What can hang from each mark
rupag: dogo kizi lubano tuvol
zusud: zekulu
tuvol: rupag
kizi: zekulu
lonafaf: deso
zubetep: rupag
deso: lonafaf rupag
zekulu: kizi lubano

Every row comes from one small tree of marks. The marks that hang from a mark follow it in brackets, in alphabetical order. Every link used is in the known rows. Which tree was each row made from?
Known rows
rupag{kizi tuvol}: [ 2.948 -0.353  1.516  2.228 -2.556  0.541 -2.238  0.688  2.026 -1.484
 -0.994  1.775 -2.737 -2.035  0.314 -0.643  0.472  0.615  1.588  0.618
 -0.961 -1.595 -2.898]
zusud{zekulu{kizi lubano}}: [ 1.100 -1.089  2.429 -3.486  3.621  2.068  2.253  2.479  2.837  2.546
  0.785  2.965  3.594  5.784  0.487 -5.018  5.991 -1.885 -6.660 -1.917
 -0.704 -0.865 -0.293]
zubetep{rupag}: [ 0.005  1.335 -1.086  1.840  2.472  1.112  2.513 -2.720 -0.681 -3.063
  0.283 -0.256  2.129 -0.331  0.905 -2.228  0.318  1.469 -1.985 -1.163
  2.374 -3.017  0.730]
tuvol{rupag{dogo lubano}}: [-1.810  2.934 -0.498  0.667 -0.366 -1.011 -0.601 -2.090  0.050 -2.705
  0.133 -1.098  3.086  0.666 -3.856 -0.288  1.559  1.068 -0.709 -1.038
 -0.462 -0.588  2.008]
lonafaf{deso{rupag{dogo kizi}}}: [-0.765 -1.811 -0.282 -0.085 -1.788 -1.566  2.643  1.487 -1.233  0.675
 -0.275  0.199 -1.421 -0.593  2.545  0.864 -2.352  1.725  0.030  1.461
  0.063  1.827  0.362]
deso{rupag{tuvol}}: [ 0.375  0.677  0.783  1.442 -0.194  0.614  0.660  0.647  0.099 -0.217
 -0.056  2.512 -1.567 -0.810 -2.163 -0.792 -1.757  2.101  0.841  3.268
  2.319 -0.084 -0.413]
zekulu{lubano}: [ 0.978  0.637  0.927  1.697  0.647  2.703  1.758  0.542  1.656 -0.754
  0.326  0.004  2.752  3.640  0.256 -4.086  3.466  1.369 -5.194 -1.651
 -0.081 -0.327 -1.176]
rupag{lubano}: [ 3.028  2.771  1.367 -1.473  1.101  0.758 -0.578 -1.959  1.370 -0.686
 -1.213 -1.310  3.675  1.081 -2.426 -1.261  2.448  0.710 -2.113 -0.361
  0.581  0.246 -1.167]
rupag{dogo kizi{zekulu} lubano tuvol}: [ 0.700 -1.516  2.857 -3.116 -1.108  1.328 -4.804  0.162  1.194  1.151
 -1.703 -0.744  0.300 -1.546 -2.256  1.524  2.718 -2.988  2.863 -3.279
 -4.127  1.941 -0.994]
tuvol{rupag{dogo}}: [-2.477  2.452 -1.098  3.178 -1.425 -0.788  0.982 -1.175 -0.503 -4.330
  1.200  0.233  1.199  1.254 -1.607 -1.740  0.679  2.278 -1.670 -0.319
  1.042 -1.494  2.209]
zubetep{rupag{kizi}}: [ 0.621  0.163 -1.377  2.418  2.490  0.371  1.114 -2.681  0.370 -2.684
 -1.063  0.515  0.868 -1.489  2.128  0.384  1.012 -0.424 -0.459 -1.866
  0.960 -4.104  0.266]
zubetep{rupag{dogo lubano}}: [-1.091  1.227  0.225 -1.406  2.194  1.157 -0.340 -2.826 -0.098 -1.417
 -1.937 -2.480  3.645 -1.465 -1.143  0.728  1.642 -0.057 -0.004 -3.187
 -0.984 -0.687  1.340]
lonafaf{deso{rupag{kizi}}}: [ 0.618 -1.188 -0.788  0.685 -0.607 -1.812  3.721  0.881 -1.394  0.715
  0.596  0.848 -1.127 -0.080  2.452 -0.284 -2.640  1.735 -0.668  2.625
  1.376  0.644 -0.350]
zekulu{kizi lubano}: [ 0.088 -2.062  2.279 -1.111  3.006  2.567  1.615  2.195  3.229 -0.048
 -0.703  1.318  0.168  5.482  0.763 -4.974  5.564 -0.674 -5.485 -0.459
 -2.933 -2.288 -1.598]
tuvol{rupag{kizi}}: [ 0.061  2.000 -1.819  4.422  0.150 -2.081  0.849 -2.012  0.388 -3.912
  1.148  1.889  0.233  0.672 -0.450 -0.569  0.918  0.754 -1.249  0.243
  1.437 -4.205  0.932]
lonafaf{deso}: [ 1.352  0.268 -0.282  0.354 -2.296 -0.503  4.179  0.752 -1.793 -1.164
  2.085 -1.428  0.757  1.536  2.613 -4.787 -1.550  3.888 -3.654  1.317
  1.527  1.117 -1.357]
tuvol{rupag{dogo kizi{zekulu} lubano}}: [-1.946  0.980 -0.840  0.211  1.180 -1.358 -1.278 -2.305 -0.026 -1.874
  0.560 -0.223  2.697  1.092 -2.557  1.041  2.701 -2.298 -0.071 -2.806
 -1.071 -1.328  2.493]
deso{lonafaf rupag{dogo lubano tuvol}}: [-0.078  1.059 -0.085 -2.613 -0.491  0.882 -3.263  0.973 -0.722  3.141
 -0.044 -2.576 -2.343 -2.321 -1.101  1.729 -3.495 -0.225  3.774  1.930
  0.099  2.184 -0.973]
deso{rupag}: [ 0.251  1.358 -0.016  1.267  1.480  0.107  2.324 -0.570  0.067 -1.103
 -0.299  2.101  0.511  0.919 -0.933 -0.087 -0.537  1.579 -1.445  2.643
  3.733 -0.546  0.990]
lonafaf{deso{rupag{dogo}}}: [-1.412 -0.879 -0.264 -0.510 -1.874 -0.951  3.870  1.547 -2.167  0.155
  0.703 -0.473 -0.282  0.417  1.607 -1.148 -2.869  3.086 -1.267  2.073
  1.108  2.653  0.726]
tuvol{rupag{dogo kizi lubano}}: [-1.021  1.796 -0.568  1.182 -0.171 -1.965 -2.108 -2.097  1.059 -2.215
 -1.008 -0.213  1.719 -0.483 -2.667  2.251  2.186 -0.773  0.994 -1.900
 -1.753 -1.578  1.407]

Which tree is each row?
[-0.970 -0.950 -2.017 -0.579  1.318  0.299 -0.638  0.369 -1.233  1.216
  1.245 -0.579 -2.480  0.401  3.726  2.290 -2.034 -2.910  0.941  0.126
  2.387  0.114  1.303]  deso{lonafaf rupag{dogo kizi{zekulu}}}
[ 0.873  1.146 -1.481  0.850 -0.331  0.804 -0.267  1.114 -1.335  1.426
  2.122 -0.471 -3.761 -1.212  1.156 -1.322 -4.836  1.326  1.592  4.012
  3.397 -0.457 -1.456]  deso{lonafaf rupag{tuvol}}
[ 1.880 -0.234  3.299 -1.868 -2.878  0.628 -5.909  0.384  2.837  0.614
 -3.745 -0.783 -0.900 -3.396 -2.441  3.095  2.051 -1.034  4.215 -1.976
 -5.155  1.543 -2.292]  rupag{dogo kizi lubano tuvol}
[-3.244 -0.257 -1.436  2.693  0.436 -0.301  0.624 -0.619 -0.219 -2.507
  1.732  1.102  1.677  2.677 -0.426 -0.893  2.897 -1.484 -2.172 -3.265
 -0.581 -1.827  2.712]  tuvol{rupag{dogo kizi{zekulu{lubano}}}}
[ 2.501  1.084 -1.772 -1.181  2.639 -0.745 -1.816 -1.196  0.217  2.873
 -0.430 -1.266 -1.249 -1.334  1.206  3.289 -2.100 -2.257  1.885  1.902
  2.014 -0.814 -0.990]  deso{lonafaf rupag{kizi lubano}}
[-0.914 -3.083  2.049 -0.058 -2.069  2.535 -2.526  2.233  1.290  0.328
 -0.246  0.652 -1.172  0.405  0.429 -0.949  2.746 -1.927  0.262 -3.843
 -3.740  1.210 -0.895]  rupag{dogo kizi{zekulu{lubano}} tuvol}
[ 0.580 -1.712 -0.016  0.678 -1.974 -1.558  2.696  1.865 -1.354  1.368
  0.803  1.164 -2.593 -1.413  1.400 -0.745 -3.617  2.314  1.183  3.253
  0.256  0.822 -1.323]  lonafaf{deso{rupag{kizi tuvol}}}
[-0.864  0.594 -0.762 -0.114 -1.647  1.111 -1.613  1.964 -1.189  1.355
  0.964 -1.149 -4.073 -1.763  1.199  0.458 -4.458  1.095  2.678  2.681
  1.612  1.198 -0.650]  deso{lonafaf rupag{dogo tuvol}}
[ 1.589  0.592 -2.440  1.296  1.502 -0.446 -0.231 -0.191 -0.231  0.954
  0.648  0.087 -2.997 -0.630  3.463  2.006 -2.953 -0.972  0.922  2.560
  3.453 -1.726 -0.649]  deso{lonafaf rupag{kizi}}
[-1.438  0.215 -2.131  3.678  1.863 -0.666  2.020 -1.406 -0.323 -2.268
  2.800  1.832  2.085  3.166 -0.387 -2.417  2.566 -1.329 -3.113 -1.933
  1.087 -3.499  1.704]  tuvol{rupag{kizi{zekulu{lubano}}}}
[-1.618  1.257 -1.055  3.557 -1.433 -1.593 -0.538 -1.175  0.666 -4.016
  0.021  1.098 -0.114 -0.026 -0.223  0.968  1.191  0.468 -0.139 -1.042
 -0.335 -2.549  1.861]  tuvol{rupag{dogo kizi}}
[ 0.615 -1.401 -0.601 -2.042  1.285 -1.640  3.358  0.092 -1.916  2.481
  1.096 -0.104  1.242  0.711  0.772 -0.152 -1.519 -0.293 -0.649  1.229
  0.806  1.688  0.232]  lonafaf{deso{rupag{kizi{zekulu} lubano}}}
[ 1.814  0.402  2.141 -2.031 -0.739  0.231 -4.162 -1.127  2.849 -0.384
 -4.053 -1.298  1.622 -1.239 -0.882  3.938  3.674 -1.875  1.226 -2.942
 -3.407  0.967 -0.594]  rupag{dogo kizi lubano}
[-0.862 -0.466  0.326 -2.351 -0.941 -1.144  2.679  0.705 -1.880  1.796
 -0.015 -1.431  1.174  0.135 -0.080 -0.032 -2.030  2.098 -0.347  1.518
 -0.161  3.427  0.563]  lonafaf{deso{rupag{dogo lubano}}}
[ 0.974  1.134  3.423 -2.522 -2.932  1.667 -4.181  0.561  1.432  0.160
 -2.097 -1.830  0.706 -1.799 -3.848 -0.030  1.422  1.260  2.194 -1.055
 -3.469  2.582 -1.771]  rupag{dogo lubano tuvol}
[-0.107 -2.221  2.002  0.104 -2.756  1.681 -2.971  1.379  0.641 -1.056
 -0.405  0.795 -1.977 -0.712  0.582 -0.287  1.364 -1.433  1.542 -2.462
 -2.252  0.738 -0.642]  rupag{dogo kizi{zekulu} tuvol}
[ 0.676 -0.364  0.391 -1.708 -1.118 -1.127  2.522  1.261 -1.836  2.463
  1.042 -0.715 -0.290 -0.853 -1.301 -1.642 -3.320  2.935  0.684  3.195
  0.139  2.350 -1.342]  lonafaf{deso{rupag{lubano tuvol}}}
[ 0.826  2.475 -1.245  2.076  1.212 -2.376 -0.647 -2.828  0.983 -2.174
  0.102  0.573  2.221  0.149 -2.847  0.667  1.825 -0.498 -0.128 -0.517
 -0.077 -3.138  0.560]  tuvol{rupag{kizi lubano}}
[-0.066 -0.693 -0.789  0.600 -1.640  0.232 -3.089  1.831 -0.155  1.661
 -0.174 -0.321 -5.462 -2.971  2.318  2.976 -3.907 -0.680  4.257  1.986
  0.349  0.202 -1.050]  deso{lonafaf rupag{dogo kizi tuvol}}
[-0.825 -0.968  1.042 -2.367 -2.194 -0.777  1.437  1.832 -1.701  2.340
  0.226 -1.249 -0.441 -1.453 -1.179 -0.563 -3.051  2.607  1.502  2.111
 -1.248  3.887 -0.506]  lonafaf{deso{rupag{dogo lubano tuvol}}}
[ 0.612  0.185 -0.342 -1.866  0.279 -1.440  3.643  0.152 -1.773  1.753
  0.689 -0.927  1.358  0.407 -0.299 -1.275 -2.261  2.217 -1.242  2.503
  1.308  2.098 -0.127]  lonafaf{deso{rupag{lubano}}}
[-0.195 -1.349  0.281 -2.128 -0.749 -1.842  1.556  0.659 -0.863  1.996
 -1.117 -0.788  0.169 -0.965  0.799  2.056 -1.576  0.637  1.004  0.892
 -1.240  2.637  0.071]  lonafaf{deso{rupag{dogo kizi lubano}}}
[ 1.251 -2.133  1.104  1.163 -0.172  2.187 -0.870  1.205  1.063  0.521
  0.996  1.755 -0.682  1.274  0.361 -2.862  2.396 -1.787 -0.910 -2.095
 -1.562 -0.685 -2.046]  rupag{kizi{zekulu{lubano}} tuvol}
[-2.583 -2.113 -0.769  0.723  2.996  2.005  0.772 -1.424 -0.249 -1.244
 -0.503 -0.262  2.210  0.531  2.218  0.137  2.989 -2.655 -1.462 -5.291
 -1.198 -1.946  1.967]  zubetep{rupag{dogo kizi{zekulu{lubano}}}}
[-0.013  1.676 -0.912 -2.578  1.101  0.363 -1.710 -0.337 -0.674  2.339
 -0.307 -2.839 -0.312 -0.513  0.264  2.195 -2.162 -0.724  1.493  1.211
  1.538  1.711  0.289]  deso{lonafaf rupag{dogo lubano}}
[-1.047 -2.224  1.042 -0.069  0.035  2.014 -0.806  0.610  1.277 -0.734
 -0.630  0.282  1.415  2.827  1.998 -0.185  4.469 -2.690 -2.655 -4.734
 -1.998  0.715  0.766]  rupag{dogo kizi{zekulu{lubano}}}
[ 1.554  0.287 -2.179 -2.105  3.929 -0.259 -0.803 -1.286 -0.968  3.264
  1.182 -1.167 -0.116  0.327  1.352  2.044 -1.492 -3.864  0.878  0.789
  2.699 -0.367  0.081]  deso{lonafaf rupag{kizi{zekulu} lubano}}
[-2.750  0.369 -1.567  2.648 -0.187 -1.099  0.381 -1.454 -0.643 -3.571
  1.556  1.192  0.825  1.641 -0.246 -0.249  1.728 -0.985 -1.239 -2.172
  0.524 -2.170  2.839]  tuvol{rupag{dogo kizi{zekulu}}}
[-0.793 -0.564  0.634  0.997  0.130 -0.411 -0.534  0.058  1.264 -0.793
 -2.690  2.327 -1.138 -0.846  0.375  4.033  0.498 -0.577  1.182  0.596
  0.640 -0.021  1.505]  deso{rupag{dogo kizi}}
[ 0.814 -0.913 -2.031  0.430  1.096  0.451 -0.840  0.943 -1.539  2.311
  2.581  0.456 -4.088 -0.880  2.372  0.032 -3.773 -2.108  2.231  2.225
  2.803 -0.968 -0.964]  deso{lonafaf rupag{kizi{zekulu} tuvol}}
[ 1.328 -1.228  0.368 -1.361 -1.002 -1.712  1.240  1.228 -1.008  2.827
  0.014 -0.026 -1.112 -1.928 -0.368  0.323 -2.834  1.221  2.159  2.706
 -0.960  1.765 -1.564]  lonafaf{deso{rupag{kizi lubano tuvol}}}
[-0.570  0.560  2.117 -2.014 -0.480  0.665 -2.130  0.492  0.687  1.315
 -2.199  0.377 -0.086 -1.819 -4.299  2.204 -0.557  0.698  3.085  1.328
 -1.065  2.430  0.226]  deso{rupag{dogo lubano tuvol}}
